Known rows, with every way that one mark hangs from another
[rolir [sebod [nido [kunam kalu]]]]: [ -1  16 -18   3 -24  -1  -1  16 -37   4 -12   8 -11   7  21   4 -15  -4
 -13  -9  -4  11   9  -8]
[gifad [kunam kalu nido]]: [ -3  11 -22   2 -18   0   5  -7 -28   6 -23  20 -10   0  33  -5 -11  -7
  -8  -6   2   8  10  -6]
[kunam kalu nido]: [ -8  13 -20   0 -17  -5   1   8 -28   7 -19  20  -3   4  28   0 -12 -12
  -9  -5  -4   4   5  -4]
[zazuki [kamu nare]]: [ -3   5 -34  20 -11  14   4   7 -20  15 -21  31   1  13  29   3 -18 -18
 -12  -7   7   3   7 -21]
[nare [manak sipa] [nido [kunam kalu]] viga]: [ -7   8  -1  14 -10  -3  -4 -15 -11  13 -13  16 -15   6  23  13 -13   4
  -8   2  -1  12   9   0]
[sebod [nido kunam] rolir]: [  0  16 -30   1 -25   4  -5  14 -31   6 -20  16   3   4  21   7 -13  -3
 -11  -6  -4  12  22  -9]
[kamu [nare manak [nido kunam] pumaz viga [zavev givoman]]]: [-11  -2  -5  15   5  13 -28 -10 -22   1   1   3 -11  28  20  -5   2   0
  -2 -27  13  26   0 -15]
[rolir [sebod nido]]: [ -2  24 -21   5 -15   0  -2  21 -43   8 -21  17   3  11  18  -2 -19 -19
 -11  -7  -9  12  11  -8]
[zazuki [kamu [nare [pumaz veduv] viga]]]: [ 11  -3 -26  24   4   3  -1  -8  -5  14 -14  26   3  18  17   7  -8 -12
  -8   2   9  11   7  -6]
[kamu [nare manak pumaz viga]]: [ -9   4 -22  21   7   5 -13 -20  -3  11 -11  24  -9  25  24   7  -7 -20
  -5  -8   8  15   4  -6]
[rolir sebod]: [  0  20 -31  11 -12   3   1  17 -37   9 -22  23  -2   8  21   5 -20 -26
 -12  -5 -12  10  10  -4]
[pumaz [nare zavev]]: [  8   4 -23  11 -14   3  -6  14 -28   4 -18  28   4   9  19   4  -6 -28
 -10  -9  -8  15   0 -13]
[nido [kunam kalu]]: [ -3   6 -28   9 -20   4  -3   8 -22   8 -13  23 -15  -3  28   8 -12  -9
  -9  -3  -4   7   7 -11]
[nare [nido [kunam kalu]] pumaz zavev]: [-10   3  -9   2 -10  -1 -22   2 -28  -7 -11   1 -12   4  17   2  16   0
 -10 -10   2  21  -6 -18]
[sebod [nido [kunam kalu]] rolir]: [ -2  15 -26  -2 -28  -1  -2   8 -22   1 -15  12  -6   4  22  10 -10   3
 -11  -6  -2   6  16  -7]
[nare manak nido zavev]: [-13  15  -6  11  -6  -2 -17   6 -33  -2 -20  16   2   9  21  -1  -6 -15
  -3 -11  -4  11  -4 -14]
[godipa [nido kunam]]: [ -2   9 -31   5 -20  13  -8  11 -28  12 -25  23   1  -2  28   0 -14  -4
  -6   0  -3  17  15 -16]
[pumaz [nare [manak sipa] [zavev givoman]]]: [  2   8 -16  14 -14   5   0   4 -12  12 -13  33  -6  14  23  -7 -10 -26
  -2  -8   0  18  -4  -7]
[nido kunam]: [  0   7 -32  11 -18  10  -6  14 -30  12 -18  27  -5  -2  27   6 -15 -14
 -10  -3  -6  13  13 -14]
[nare [nido [kunam kalu]] pumaz viga [zavev givoman]]: [ -6   2  -3   6  -2   7 -25   1 -25  -3  -1  -4 -16  11  12  -5   8  11
  -4 -20   0  23  -3 -11]
[rolir [sebod [nido kunam]]]: [  2  17 -22   5 -21   5  -4  21 -46   8 -17  13  -2   8  20   2 -18  -9
 -14  -8  -6  17  16 -10]
[pumaz veduv]: [  7  11 -28  11 -10  -5   1  15 -24  12 -21  34   6  -1  24   2 -16 -25
  -5   7  -8   7  11  -3]
[ralad [sebod [nido [kunam kalu]] rolir]]: [ -2  17 -23  -5 -24   3   0   0 -18   4 -16   3  -6   3  19   5 -12   7
 -14 -15   0  10  16  -5]
[pumaz [nare [manak sipa] nido [zavev givoman]] veduv]: [ 12   7  -2   9  -8  -7  -1   6 -19   9 -11  28   6  15  21  -5  -9 -21
  -1  -4   2  19  -1  -1]
[zazuki [kamu [nare manak viga]]]: [ -3   4 -23  31  -2  11   1 -12  -8  15 -15  29  -3  22  26   9 -25 -11
  -5  -8   7   2   4 -10]

Rows
[ -6   5  -7  11  -1  -1 -19 -20 -11   3  -5   7 -16  12  21  14   0   8
  -5  -7   3  16  -1  -3] => [nare manak [nido [kunam kalu]] pumaz viga]
[ -1   4  -4   7  -7  -3 -14  -1 -17   7  -9  15  -6   7  20  -9   8  -4
   1  -1   8  29  -2  -7] => [nare [manak sipa] [nido kunam] [pumaz veduv] [zavev givoman]]
[  0   8 -10   4   0 -10 -19   9 -30  -3 -20  13   9   5  13  -3  11 -16
  -6  -1  -2  21  -2 -10] => [nare nido [pumaz veduv] zavev]
[ -3  14 -20   2 -16  11  -6  10 -31  14 -18  12  -1   0  21  -6 -14  -2
 -12 -13  -1  18  15 -17] => [ralad [sebod [nido kunam]]]
[ -1   9   4  13   7  -7 -15  -8 -10   7 -11  15  -1  15  10 -10   3  -7
   4   0   1  25  -2   3] => [nare [manak sipa] nido [pumaz veduv] viga [zavev givoman]]
[ -5   7 -23   3  -8   7 -18   4 -32   7 -16  14  -4   4  22   6   4  -6
 -12  -5   1  22   9 -17] => [nare [nido kunam] pumaz]
[ 23  -3 -13  17  -5  -6  -4   9 -22   4 -13  28  11  10  12   8 -10 -23
  -6  -1 -11  15   6   4] => [pumaz [nare viga zavev] veduv]
[-13   6 -12  16   1  12 -17  -4 -17   2  -9  10  -4  28  22 -11   2  -5
  -2 -24  19  16 -13 -25] => [zazuki [kamu [nare manak nido pumaz [zavev givoman]]]]
[ 14   2 -12  16 -13 -12   5   0  -9   9 -18  38   5   9  21   6  -7 -31
  -4   9  -2  17  -2   1] => [pumaz [nare [manak sipa] zavev] veduv]
[  1   4  -9   7  -4  -1 -22   4 -25  -1  -4  11  -3  10  21  -8   5  -2
   4 -11   8  24  -5  -8] => [nare manak [nido kunam] [pumaz veduv] [zavev givoman]]
[  3   6 -12  18   5  -3 -16  -3  -9   2  -6  19  -3  15  12 -10  -3 -12
   9  -6  -1  19  -6   3] => [nare manak [pumaz veduv] viga [zavev givoman]]
[ -9  -1 -13   9 -10   8 -17  11 -42   1 -14  10   0  13  26   1  -2 -13
 -14 -19   6  18   9 -25] => [kamu [nare [nido kunam] zavev]]
[ 10   2  -6  16  -9   3  -3 -12 -17  19 -12  26  -3  14  22  20 -16  -7
 -12  -1  -1  21  14   0] => [pumaz [nare [manak sipa] [nido kunam] viga]]
[  7  -1   1  13  -9   5 -15  -3 -22  -1   5   8 -11  20  20   6 -10   5
  -2 -25   1  16  -4  -4] => [pumaz [nare manak [nido [kunam kalu]] viga [zavev givoman]]]
[ 10   5 -23  15   4  -5  -8  -1 -12  10 -16  26   3   6  14   5  -5 -17
  -4   8  -7  16   9   4] => [nare [pumaz veduv] viga]
[ 17   4   1  15   2  -5 -12   4 -24   3  -3  20   9  22  15   0 -15 -12
   2 -16  -3  16   0   5] => [pumaz [nare manak nido viga [zavev givoman]] veduv]
[ 20   1 -11  20  -3  -2  -6   4 -14   6  -3  28   4  19  16  -1 -18 -19
   5 -11  -5  14  -1   7] => [pumaz [nare manak viga [zavev givoman]] veduv]
[  3   5 -21   9  -4  -7 -13   9 -20   0 -19  22   4   2  14  -4   8 -23
  -3   4  -4  19  -3  -8] => [nare [pumaz veduv] zavev]
[  1  10 -22  13  -6 -10   1 -11   1  15 -21  36  -4   4  23   2  -2 -25
  -1  18   3  18   2   1] => [nare [manak sipa] [pumaz veduv]]
[ 17  -3  -7  10 -13  -8 -11   5 -30   0  -8  21   8  11  23  12  -6 -13
  -5  -7   2  19   1  -4] => [pumaz [nare manak [nido kunam] zavev] veduv]
[ -7   1 -17  28   4  15 -13 -11  -4   6  -6  15  -9  29  17  -9  -5  -5
   2 -20  13  15 -11 -15] => [zazuki [kamu [nare manak pumaz viga [zavev givoman]]]]
[  5  -1  -1  15   3  -8 -24 -10 -21  -1  -9   8   1  11  12   7   5   1
  -1  -3   1  24  -1   0] => [nare manak [nido kunam] [pumaz veduv] viga zavev]
[ 24  -5  -5  11  -6   4 -12  16 -36   5  -2  14   8  13  14   3 -11  -4
  -6 -17  -4  23  11  -1] => [pumaz [nare [nido kunam] viga [zavev givoman]] veduv]
[ 18   5  -3  15  -1 -12   3 -10 -10  18 -16  33   8  15  19  16 -17 -18
  -7   8  -3  16  13  11] => [pumaz [nare [manak sipa] nido viga] veduv]
[ -8   1 -19  16   6  14 -19   1 -17   4  -7  12  -8  23  15 -13   1 -17
  -4 -20   4  22   2 -15] => [kamu [nare pumaz viga [zavev givoman]]]
[  3   2   0  11  -3 -13  -7 -23   0  10  -8  16 -12   7  19  13   1   4
  -5  11   6  20   5   8] => [nare [manak sipa] [nido [kunam kalu]] [pumaz veduv] viga]
[-12  11 -20  14  -4   0 -18  -4 -15  -1 -18  20  -6  10  19  -3   6 -20
   0  -4  -1  18 -12 -13] => [nare manak pumaz zavev]
[ 27  -4 -13  11  -7  -2  -5   6 -31  12  -8  23  10   9  19  19 -16  -8
 -12  -3  -5  18  19   3] => [pumaz [nare [nido kunam] viga] veduv]
[ -9   2  -4  23   8   6 -18 -18 -14   1 -13   8   0  29  14   3   2  -2
  -6 -16  12  16  -9 -16] => [zazuki [kamu [nare manak nido pumaz viga zavev]]]
[ 16   8 -14  10  -7 -11  -3   2 -22  10 -13  33  11  14  27  14 -16 -23
  -5  -1   0  10   6   2] => [pumaz [nare manak nido] veduv]
[  5  -3   7  14 -12  -4  -6 -14 -13   4  -8  13 -10  14  17  16  -3  -1
 -10  -6   0  19  -1  -2] => [pumaz [nare [manak sipa] [nido [kunam kalu]] viga zavev]]
[  8  -3  -4  10   2  -5 -23   2 -30  -1 -12   6   4   6   8   5   8   0
  -7  -3  -3  27   5  -4] => [nare [nido kunam] [pumaz veduv] viga zavev]
[ -5   5  -1  17  -4   3 -21  -1 -33   1 -12   8  -2  10  16   7  -9   1
  -4 -13  -5  17   4  -8] => [nare manak [nido kunam] viga zavev]
[  8   4 -18  10 -14   4  -9   0 -29  10 -10  25   0  13  30  17 -14 -12
 -11 -10   2  15   7  -9] => [pumaz [nare manak [nido kunam]]]
